Known rows, with every way that one mark hangs from another
k_626(k_195 k_457(k_449(k_201))): [-12 -44 -27  29 -32  -6   7  33   1 -33  24 -33  10 -21   9  19  22  18
   3 -35  -1  16  11  45   6]
k_201(k_449(k_457)): [ 35 -13   7 -14 -20  15  21 -24  -6 -14  -1  17  18  24 -41 -14 -24  -8
  25 -24   1   2 -22 -17   7]
k_553(k_201(k_449)): [  6   9   3 -35 -49 -17  19 -39  13 -43  13  12 -14 -16 -22  10 -17 -22
  25 -14 -13   9  -7 -32  -1]
k_553(k_201): [-10  15  -5 -21 -48 -38  15 -31  19 -36  18 -10 -24 -29   2  33 -13 -14
   9   2  -2   8  12 -21   3]
k_201(k_449(k_457(k_626(k_195)) k_647)): [ 15 -24   4 -34  10  26  -3 -11  10   7   9  57  15  31 -27 -30   5  -9
  26 -14 -25  22 -38 -12   7]
k_449(k_201 k_457 k_647(k_553(k_13))): [  9  30   5 -17  50  18 -14  18  -6  46 -30  13 -17  24  14 -22   1   7
 -35   0  -3  -2  -4  -5  -4]
k_553(k_647): [-32  19  16  41  -2  10   8 -25  10  21  -9   0   5   3 -19  -3   6 -23
  25  11   4 -11   7   8 -11]
k_647(k_449(k_457) k_553(k_13 k_201)): [ 14  37   3  -8  -7 -23  10  11 -18  -4 -24 -34 -18  -7  13  33 -16  18
 -25  12   2  -6 -17 -11   0]
k_626(k_457(k_449(k_647))): [-25  -6 -17  37 -17 -20  18  -5  10  12  11 -32  13   7   4  15  35  -8
   4   5  32  -7  18  25   4]
k_13(k_553(k_647(k_449(k_201 k_457)))): [ 24   7   9   4  32  12  -8  13 -10   6 -16  -2 -14 -20  12 -20 -26   5
 -23  20   4 -13  26  -5  -2]
k_195(k_626(k_457(k_449))): [ -8 -18 -17  32 -21 -11 -12   2  24   1   6 -16   2 -14   3   1  13  -3
 -12  -6  12 -26  30  12   1]
k_553(k_13 k_201(k_449(k_457)) k_647): [-47  68  42  23  13  32  -7 -26  42  -2 -43  58 -36  -9 -31 -33 -10 -57
  32   8 -52 -32 -11 -17 -32]
k_626(k_195 k_457(k_449)): [-21 -43 -27  39 -44 -14  22  23   0 -22  26 -41  21 -11  -2  31  31  15
  15 -31   5  21  -3  49   7]
k_201(k_449): [ 22 -18   6  -5 -33  12  23 -35 -11 -10   9   6  27  19 -40  -8 -13 -11
  37 -23  10   9 -19 -13   4]
k_449(k_201 k_457 k_647): [ 16   6  -2 -22  36   9 -14   3  13  16  -7  30 -22  13   8 -16 -16  -4
 -21   2  -4   0   7 -13   8]
k_201(k_449(k_647(k_553(k_13)))): [  3  10  11  -6   5  24  18 -25 -17  44 -14  12  25  43 -34 -21  17 -12
  24 -14   6  13 -41  -7 -10]
k_626(k_195 k_457): [-16 -41 -29  30 -60 -11  23   4  19   1  27 -31  16  -8  -3  27  34  10
  20 -34   3  41  -6  46  21]
k_201(k_449(k_647(k_553))): [ 17  -3   2 -25  -7  13  25 -27 -23  32  -2   3  28  42 -33 -14  16  -4
  20 -19  11  22 -39 -13  -2]
k_647(k_449(k_457) k_553): [ 45  -4 -11 -10 -12 -22  23  13 -45   6  -7 -56  18  16   4  34 -12  41
 -25   0  32   7 -20  -4  17]
k_553(k_13): [-25  16  14  48  -8   7   5 -22   9  22  -9  -3   9   3 -10   7  -7 -18
  23   9  12 -11   2  11  -7]
k_626(k_457): [ -9 -11 -18  32 -55 -21  22 -23  22  11  15 -36  12  -2   1  18  25  -6
  10  -7  35   6  24  23  21]
k_626(k_195 k_457(k_449(k_201 k_647))): [-24 -36 -26  24 -10  -2   3  32   7  -9  20 -18   5  -9  11  12  35  11
   1 -27  -6  22   1  44   3]
k_201(k_449(k_457(k_626(k_195)))): [ 28 -34   4 -29 -17  21   1 -10   1 -22  14  37  21  15 -29 -23 -11   0
  28 -25 -20  16 -25 -11  11]

Rows
[-16  -7 -15  26  -5 -11   3   5  11   1   8 -23   1  -2  14   3  26  -5
  -9   0  26 -11  31  20   3] => k_626(k_457(k_449(k_201 k_647)))
[ 40 -19   0 -16   9  -3 -25  10  -3 -30   8   7  -6 -13  22   3 -38  20
 -20  19   9 -13  22 -16  22] => k_647(k_449(k_201 k_457(k_626)))
[ 37   5  -1 -53 -20 -14  14 -13   1 -30   5   8 -22 -25  -3 -11 -27  -6
  -9  -5  -9  10  11 -33   2] => k_13(k_553(k_201(k_449(k_457))))
[-39  39  33  73  39  37 -24  -2  11  26 -38  17 -10  -7  -3 -15 -14 -24
  14  29  -9 -38   9  14 -21] => k_553(k_13 k_647(k_449(k_201)))
[  5 -11 -11 -42  21  -2  -6  17  -3  37   8  14   8  27  13  -5  30  21
 -16  -1 -12  33 -27   2  11] => k_449(k_457(k_626(k_195)) k_647(k_553))
[ -6 -18  -7 -24  22   3 -15   5  22  21  15  42  -1  16   7  -7  14   1
   2   8 -20  25 -18   1  13] => k_449(k_457(k_626(k_195)) k_647)
[ -7  -5  -1   5  31  -2  -6  10 -18 -13   7  -4   1   1   7   2  -7  -1
  -7   7  14 -16  14  -3 -15] => k_457(k_449(k_201 k_647))
[ 27  17  -3 -53 -39 -21  28 -13 -20 -18  -2 -23  -3   4 -12  11  -1   9
  -6 -23   0  16 -18 -27   2] => k_647(k_553(k_201(k_449(k_457))))
[-13  15   5   9  42   4  -6  21 -33  11 -12 -18   5  10  11  -3   7   7
 -18   5  14 -18   5   4 -24] => k_457(k_449(k_201 k_647(k_553(k_13))))
[ 34  16   6   5  21   6  -6  28 -36  11 -29 -31  -1   6  16   8 -23  33
 -35   3  15 -13  -5   0   4] => k_647(k_449(k_201 k_457) k_553(k_13))
[ -4 -46  -4 -13   8   2 -31  32 -14 -57  34   8  11 -28  23  -2  -4  20
  -1  -5 -14  -3  23   8  -5] => k_457(k_449(k_201) k_626(k_195))
[-17 -37  -5 -18  35   7 -36  31  -6 -27  29  28   6 -12  25 -11  12  12
  -3   6 -20   5   9   7  -9] => k_457(k_449(k_201 k_647) k_626(k_195))
[-29  42   1 -10   5 -14  11 -16   3  45 -12  -7 -12  12   7  12  25 -11
  -5  12   2  13 -18  -6 -12] => k_449(k_647(k_553(k_13 k_201)))
[ 21  10   4  14   9   3  -3  16 -40  14 -19 -42   9   1  16  14 -14  29
 -24   5  23  -7  -3   5  -1] => k_647(k_449(k_201) k_553(k_13))
[-14 -45  -6   1  -6  -9 -13  20 -15 -43  37  -2  26 -16  10  12   8  17
  15   1  -7   4   5  13  -4] => k_457(k_449 k_626(k_195))
[  7  29   7 -14   9 -14   2   1   7 -13 -12   1 -36 -37  14   0 -23  -8
 -19  27 -12  -9  21 -18  -6] => k_13(k_553(k_201 k_647(k_449(k_457))))
[-10 -13 -16  20   6  -1 -27  10  30  12   1   2 -10 -11  13 -15  15  -7
 -23  -3   4 -25  32   8  -3] => k_195(k_626(k_457(k_449(k_201 k_647))))
[-49  68  32  44  21   7 -14  -9  37  -2 -41  28 -44 -24  -3   4 -17 -37
  10  36 -36 -37   0  -6 -23] => k_553(k_13 k_201 k_647(k_449(k_457)))
[  1 -22   4 -11  12  -6 -32  10 -12 -49  25   4   8 -23  26 -11 -12   8
  -8  18  11 -29  47 -11  -5] => k_457(k_449(k_201) k_626)
[ -8  17  15  41  14   9   3  -6   3  11 -19  -1  -1   5 -14   6 -14  -9
  11  21   2 -20  -4   4  -1] => k_553(k_647(k_449(k_457)))
[ 10   7  -8 -30  19   0  -3   1 -19  36  -3 -12  -2  17  15  -6  13  12
 -24  -4  16  17   1  -7   0] => k_449(k_201 k_647(k_553))
[ 11 -30  -6 -17 -11  -3  -9   6  12 -16  22  17   6  -3   4   2  -6  12
   5  -5 -14  17  -2   2  18] => k_449(k_457(k_626(k_195)))
[ 30   2   3 -34   6  16  22 -15 -19  28 -11  14  19  47 -34 -20   5  -1
   8 -21   3  16 -42 -17   2] => k_201(k_449(k_457 k_647(k_553)))
[-12  30   8 -13  -5 -13   5 -14  14  -5  -4   1 -31 -38  10  -8  -7 -20
  -7  18 -10  -2  30 -15 -13] => k_13(k_553(k_201 k_647))
[  1  24  -5 -62  13 -23  -8  -4  14  21   2  17 -19  11  24  -3  21   3
 -27  20  -8  13  -3 -27   8] => k_449(k_457(k_626) k_647(k_553(k_201)))
[ 25 -33  -8  -3  -7 -10  -6  11  -5 -22  17   0  10  -5   7  23 -21  24
   1  10   0  10 -11   2  23] => k_647(k_449(k_457(k_626(k_195))))
[-28  43  34  66  49  40 -26   7  15  23 -46  26 -17  -3  -4 -20 -22 -22
   5  27 -16 -42   6  11 -18] => k_553(k_13 k_647(k_449(k_201 k_457)))
